What can hang from each mark
j_933: j_965
j_650: j_997
j_247: j_17 j_456
j_997: j_650 j_965
j_334: j_247 j_965
j_456: j_247
j_965: j_334 j_456 j_933

Each row was made from one small tree. The marks that hang from a mark follow it in brackets, in the order of their numbers. Every link used is in the known rows. Write each row's tree.
Known rows
j_650[j_997[j_965[j_456[j_247] j_933]]]: [ 20  -6 -21  -2  -1   2  -5   9  13   2  18  -2 -34  -2  13   4  23   3
   5   7  26   8  -7  -8   1   9   8  -5  12 -37  26   4   7   3   2 -18
  16 -19 -33  -7 -14  -6 -12 -10   0  16  13  47  -3  -6  13]
j_997[j_650]: [ 10  -2  -6   0 -27  -1  -3   2   3  -3   1   1  -6  -2  -8  -1  17  -1
   4   1  -4  -1  19  -4   0   0   0   3  -2  -6   7   0   1   2  -3  -1
   3  -1   1  -7  -3  -2  -4   0   2   0 -16  23   0  -2   7]
j_965[j_456[j_247]]: [  4   9 -17  -1   9  -5  -9 -10  14   2  15   1 -29   4 -17  -3  21   8
   0   5   5  16   1   0   1   2   6 -11   3 -12  13   1   5  -3   4   2
   7 -18  -4   1  -4   0   3  -1   0  13  12  17  -3  -4   6]
j_965[j_334[j_247[j_17]] j_456 j_933]: [ 11   1 -12   0  -8   9  -8   1  13  14  13  -9  14   9  11  -4  13   3
   9  10  -5  21   6   3 -11   2   8 -10   1 -14  45  -1   7  -2   2 -15
  12 -21 -23   2 -11  48  -2  -5 -15  11  38  35   2  -5  13]
j_334[j_247]: [ -1   3  -4   5 -13  -1  -3   7  -1  11   9 -11   2   3   3  -1  15  -4
  -2  -1   0  10   3  -1  -1  -2   1   4   1 -13  21   1   2   0  -4   0
  15  -1  -5  15   0  11   1  -2  -3  -3   1  13   0   2   2]
j_650[j_997[j_965[j_334[j_247] j_933]]]: [ 23 -11 -10   1 -18  15  -1  13   7  12  11 -16 -11   0  24   4  13  -6
   0   6  24   3  -2 -15  -2   6   7   4   8 -27  39   0   7   1   1 -23
  32  -8 -32  -7 -14  14 -15  -5  -8   9  25  52   0  -2  12]
j_933[j_965[j_334[j_247] j_456]]: [ 20   4  -8  -8  -1   1 -31  -9  16   7  12   0   3  12  -9  -4   1   2
   3   4  18  23  -2   2   2  -4   3 -13  10  -7  18  -1   7  -5   8  -4
  13 -17  -6  31  -5 -11 -11  -5  -6   8  37  30  -2  -9   8]
j_997[j_650 j_965[j_334 j_933]]: [ 23 -12 -13  -5 -21  13   6   6   9   0   2  -4  -9   0  21   4  12  -6
   5   6  23 -14   5  -4  -1   5   5   4   9 -15   6   3   6   2   1 -19
   2 -12 -27 -20 -15 -29 -23  -3  -2   6  11  32   1  -3   9]
j_334[j_965[j_933]]: [  4  20   3  -3   8   9  23  10 -10   2  -4  -9  10   7  33 -12 -22  -2
   9   0  10   4   0  -8  -5   8   0   2 -13  -4   9   1   2   8   3 -16
  10  -6  -6  23  -5  37  -4  -6  -2  -6   1  -6   3   3   0]
j_650[j_997[j_965]]: [ 13 -18  -7  -1 -15   1  -7   3   7  -2   2   1 -18  -6  -7   7   7  -2
  -9   1  15  -2  -4 -11   2   5   0   7   5 -12  10  -2   1  -1  -3  -3
   7   2 -16  -7  -4  -4 -13  -2   4   8  -1  34  -1   0   8]
j_997[j_965]: [  0 -12  -1  -2  -6   1   6   1   5   0   2   2  -7  -3   3   5   5   0
 -10   1  15 -10 -14  -1   0   3   1   6   6 -10  -3  -1   0   0   1   1
   0  -3 -17  -2  -5 -37 -13  -2   6   2   4   3  -1   2   0]
j_965[j_334]: [ 10  -2  -3  -2   4   6   0 -10   5   0   0  -1  -6   2  -5   0  -7  -1
  -1   3   3   2   4  -1   1   2   2  -6   1   7   1   2   1  -3   1  -3
   4  -6   1 -17  -3   8  -1   3  -6   8  23  11   2  -2   3]
j_334[j_247[j_17 j_456] j_965[j_933]]: [-15  28  -8   9 -14   5  20  15 -10  16   6 -24  36  11  38 -12  -1  -3
  10   3 -21  35  22 -18  -8  14   2  22 -10 -13  60  -3   3   9 -23 -13
  25  -4  -7  47   2  77   1  -5 -10 -10  13  29   1   1  21]
j_247[j_17 j_456]: [-18   7  -1   8  -9  -3   3   2   1   4   2  -1  25   3   3   2   0  -1
   1   1 -27  21  20  -2  -3   6  -1  13   2   8  30  -3   1   1 -21   5
  -2   3   5  10   6  27   3   1  -7  -4  13  22  -1  -4  20]
j_965[j_933]: [  3   2  -1   0   6   9   6  14  -6   1  -3  -5  15   1  33   0  -4   1
  11   3   5  -6  -4   0  -1   0   1  -2   0 -11   5   1   2   4   4 -17
   1  -9 -12   1  -8   1  -2  -6  -2  -4  -1  -5   1  -4   0]
j_334[j_247[j_17] j_965[j_933]]: [ -7  14  -5   4 -13   8  18  13  -8  15  10 -23  27  10  30 -12  -1  -1
   8   2 -12  27  11  -2 -17   6   3   6 -15 -14  52  -1   2   9  -5 -12
  23  -3 -13  42  -4  91   4  -5  -5  -7   4  12   2   4   8]
j_997[j_650 j_965[j_334]]: [ 20 -15 -10  -5 -22   5   0  -8  14  -3   4   2 -22  -4 -10   4  17  -3
  -7   5  16  -8   9  -4   1   4   3   4   7  -4   2   2   2  -3   0  -2
   3  -6 -17 -23 -11 -37 -20   1   0  12  11  36   0  -1   8]
j_965[j_456 j_933]: [ 11   8  -2  -3   9   5   2   7   5   2  -1   5   6   3  22  -1  -7   1
  13   6   9  -5 -10  -1   1   2   5  -8   3 -11   4   1   4   0   6 -16
  -2 -20 -17  -2 -11 -13  -6  -8  -2   6  14   3   0  -6   4]
j_650[j_997[j_965[j_933]]]: [ 15 -14  -6  -2 -13   8   1  18   2   2   3  -5  -3  -6  27   5   1  -5
   2   4  18  -8  -8 -11  -1   4   2   6   7 -24  14  -1   2   4   1 -21
  10  -7 -30  -7  -9  -2 -16  -7   1   4   2  30  -1  -2   6]
j_933[j_965[j_334[j_247[j_456]]]]: [  3  13 -10   0  -4   2 -28   2   5  11  10 -13  20  12  15   2   4  -2
   4   1   6  28  14 -13   7   1   1  10  10  -4  29  -2   6  -1 -14  -2
  20  -6   3  43   4 -12 -10   1  -9  -6  35  36  -4  -8  18]
j_650[j_997[j_965[j_334 j_456 j_933]]]: [ 34 -10  -8  -8  -1  12  -3  -1  19   0   2   3 -17  -2   6   2  -7  -1
   3  12  28  -4 -10 -10   1   9   9  -4  11 -12  15   1   8  -2   5 -24
   9 -22 -36 -26 -21 -13 -24  -9  -3  22  35  50  -2  -8  13]

Write each row's tree
[ 21   6  -3  -6  13  11   2  -5  13   1  -1   5   0   6  17  -6 -12   3
  13   9  14  -3  -5  -2  -1   4   7 -11   6  -2   5   1   8  -3   8 -18
  -1 -24 -16 -18 -14  -9  -9  -4 -10  14  36  14   1  -7   6] : j_965[j_334 j_456 j_933]
[ 11  -1 -11  -4  -7   1 -33 -10  16  11  17   1  19  13 -15   0  10   3
   1   7  -1  35   9  12  -9  -3   3 -12   5  -3  37  -3   5  -5   2  -2
  11 -13  -7  37  -3  36 -10  -3  -9   7  38  40  -3  -9  12] : j_933[j_965[j_334[j_247[j_17]] j_456]]
[ 13  25  -2  -5  11   3  15   1   2   1  -5   1   3   8  18 -15 -23   2
  10   4  11   6  -4  -7  -4  10   4  -3  -9  -5   9   0   2   4   5 -18
  -1 -22 -13  16 -12  23  -7  -8  -5   6  13   3   2   0   4] : j_334[j_965[j_456 j_933]]
[  3  21  -5   1 -10   5  12   6   2  12  10 -11  19  11  14 -14   1   0
   8   7  -6  30   6  -1 -15   7   5  -3 -14 -14  51  -3   4   4  -2 -13
  17 -16 -18  36  -8  76  -1 -11  -7   4  16  22   1   1  10] : j_334[j_247[j_17] j_965[j_456 j_933]]
[ 13 -12  -9  -4 -25   8   9  16   2  -1   0  -5  -2  -3  28   5  16  -6
   4   5  19 -16   1  -4   0   2   2   8  10 -25   6   3   2   5  -1 -16
   2  -8 -29  -5 -13 -42 -20  -5   4   0 -12  21   1  -3   7] : j_997[j_650 j_965[j_933]]
[ 22 -17  -6  -3 -11   7  -4  -8  14  -1   4   1 -24  -4 -19   5  -1  -3
 -11   4  19  -1   0 -11   2   7   3   3   6  -2  12   1   3  -4  -2  -4
  10  -1 -16 -23  -8   5 -19  -1  -1  14  24  44  -1   0   9] : j_650[j_997[j_965[j_334]]]
[  7  26 -13  -3  18   4  12  -1   2   3  12 -10 -20   8  20 -16   2   5
  11   5  15  19   3  -8  -1  12   8  -6  -9 -17  22   3   6   5   4 -15
  14 -19 -10  25  -8  33   1 -10  -5   7  11  12   0  -3   6] : j_334[j_965[j_456[j_247] j_933]]
[  5   6 -19  -9  15  -3 -32  -4  12   0  18   2 -11   9  -4   1  15   8
   6   3  15  22   0   4   3  -2   2 -15   9 -13   8   2   4   0   7   2
   6 -17  -1  40   0 -14  -5  -5   3   4  13  16  -4  -9   7] : j_933[j_965[j_456[j_247]]]
[ 30  -8 -13  -8 -19   2  -7 -17  22  -4   4  15 -31  -1 -23   0  17  -1
  -6   9  18  -4   3  -1   1   5   5  -3   8  -5   2   1   5  -7   0  -2
  -2 -20 -20 -26 -18 -43 -23  -2  -3  21  21  45   0  -5  10] : j_997[j_650 j_965[j_334 j_456]]
[ 20 -12 -14  -2 -41   5  -4  -2  11   8  12 -11 -24  -1  -9   2  35  -7
 -11   4  14   4  11  -6   0   2   3   7   7 -18  24   4   6  -4  -1  -3
  20  -4 -22  -7 -10 -24 -19   0  -2  10  12  51   0   1  10] : j_997[j_650 j_965[j_334[j_247]]]
[  4  15  -8   6  -5  12   2  13   3  16   5 -21  18   7  40  -2   4  -3
  12   3  -3  15  13 -17   4   5   5  12   9 -12  36   0   7   2 -11 -19
  23 -11 -13   6  -4   6  -7  -4 -12  -1  35  34   1  -6  18] : j_965[j_334[j_247[j_456]] j_933]
[ -9   5 -10   3 -13   4 -26   0   9  15  15 -14  38  13   5   4   7  -1
   1   3 -10  39  24  -7  -1   2   1   7   8  -1  47  -4   5   1 -17   3
  18  -2   3  49   6  35  -8   1 -13  -6  37  44  -3  -9  23] : j_933[j_965[j_334[j_247[j_17 j_456]]]]
[ -6  11  -9   9 -13  10   2  11   3  17  13 -21  32   8  35   0  12  -2
  11   6 -18  26  21 -12  -5   5   5  10   4 -10  56  -3   6   1 -18 -14
  18  -4 -13  15  -5  48  -2  -3 -17  -1  36  40  -1  -6  23] : j_965[j_334[j_247[j_17 j_456]] j_933]
[ -9   9  -8   9 -22   1  -4  -4  10  16  14 -16  19   7  -3  -1  14  -3
  -1   2 -24  31  26  -9  -3   4   3  10   0   2  52  -5   4  -3 -20   2
  18   1   2  13   2  46   0   3 -16   3  36  44  -1  -4  23] : j_965[j_334[j_247[j_17 j_456]]]
[ -6  36  -4   8  -5   5  19  17  -6  14   3 -24  23   9  43 -12  -8  -8
  11  -1   0  23  13 -25   0  12   1  22  -8 -18  41   0   3   8 -14 -15
  21  -8  -9  43  -2  29  -3  -4  -4 -10  13  21   0   0  17] : j_334[j_247[j_456] j_965[j_933]]
[ 31 -10  -9  -8 -11   2 -13 -14  23  -3   3  10 -32  -3 -27   2   2  -1
 -10   8  24   2  -5  -9   3   9   5  -5  11  -2  11   2   5  -8   3  -7
   8 -16 -21 -31 -12 -12 -19  -4  -3  25  36  53  -3  -5  14] : j_650[j_997[j_965[j_334 j_456]]]
[  9   0  -6  -6  -3   7 -27  -1   6   9  13 -12  12  11   1   0   5  -2
   1   0  15  20   5   0   1  -4   2  -5   6  -8  18  -1   5  -1   4  -3
  18  -8  -2  39  -1   5  -8  -2  -5  -3  25  25  -1  -4   5] : j_933[j_965[j_334[j_247]]]
[ -3  21 -16   0   7   3  11  -3   5   5  16  -9  -4  11  10 -13   8   8
  12   7  -2  32  11   3 -12   9   7  -8 -11 -13  40  -1   3   6  -3 -12
  11 -19 -11  30  -6  78   3  -7  -8   7  13  18   0  -2  12] : j_334[j_965[j_456[j_247[j_17]] j_933]]
[ -7  -5 -14   7 -27   3  -4  -3  13  15  14 -14  13   3   1   6  22  -4
 -13   4 -10  24  11 -10  -3   8   3  16   8  -7  49  -3   5  -3 -21   3
  16  -2 -18  12  -2  14 -11   2 -12   5  41  47  -2  -3  25] : j_997[j_965[j_334[j_247[j_17 j_456]]]]
[  6  -3 -22  -7   7   3 -38 -16  17   4  24   2  -4  13 -19   1  12   8
   3   8   1  38  13  14  -6   0   6 -20   7  -1  27   0   6  -3   2   2
   7 -16   1  30  -3  33  -3  -1  -9  11  39  32  -4 -12  14] : j_933[j_965[j_334 j_456[j_247[j_17]]]]
[ 17  -5 -25  -4 -14   2  -1   7  13   1  18  -4 -32   1  16   2  42   3
   5   8  25   2   1  -4  -1   5   8  -2  11 -38  18   1   6   2   1 -13
   8 -23 -34  -6 -18 -42 -17  -8   5  11  -2  38  -2  -8  13] : j_997[j_650 j_965[j_456[j_247] j_933]]
[ 12   2  -5   0  -5  12   0  10   1  13   8 -19   5   6  27  -4  13  -1
  11   5   6   7   2  -6  -3   0   5  -3   4 -17  27   3   6   1   4 -19
  24 -10 -17   0 -12  22  -4  -4  -9   2  25  19   2  -2   4] : j_965[j_334[j_247] j_933]
[  1  23  -5   3  -5  10  17  15 -10  12   6 -23  11   8  36 -14  -4  -4
   9   1   8  13   3 -12  -6   6   2   7 -12 -18  33   2   2   7   3 -17
  27  -6 -12  39  -5  45  -1  -7  -5  -8   0   7   2   4   3] : j_334[j_247 j_965[j_933]]
[ 24 -15  -5  -5  -7  14  -1   7  11   2   2  -8  -8  -3  21   5  -4  -5
   0   6  23  -6  -4 -12   1   8   6   3   9 -11  16   1   4   2   2 -20
  13 -10 -28 -21 -13   8 -20  -4  -2   9  24  39   0  -4  11] : j_650[j_997[j_965[j_334 j_933]]]
[ 24  -9 -30  -8 -20   2 -14 -18  24  -2  19   0 -52   0 -31   0  39   4
  -6   9  18  10  10  -3   2   7   9  -6  12 -17  14   5   7  -5   1   2
  10 -18 -21 -23 -14 -36 -16  -1  -1  22  22  54  -3  -6  14] : j_997[j_650 j_965[j_334 j_456[j_247]]]
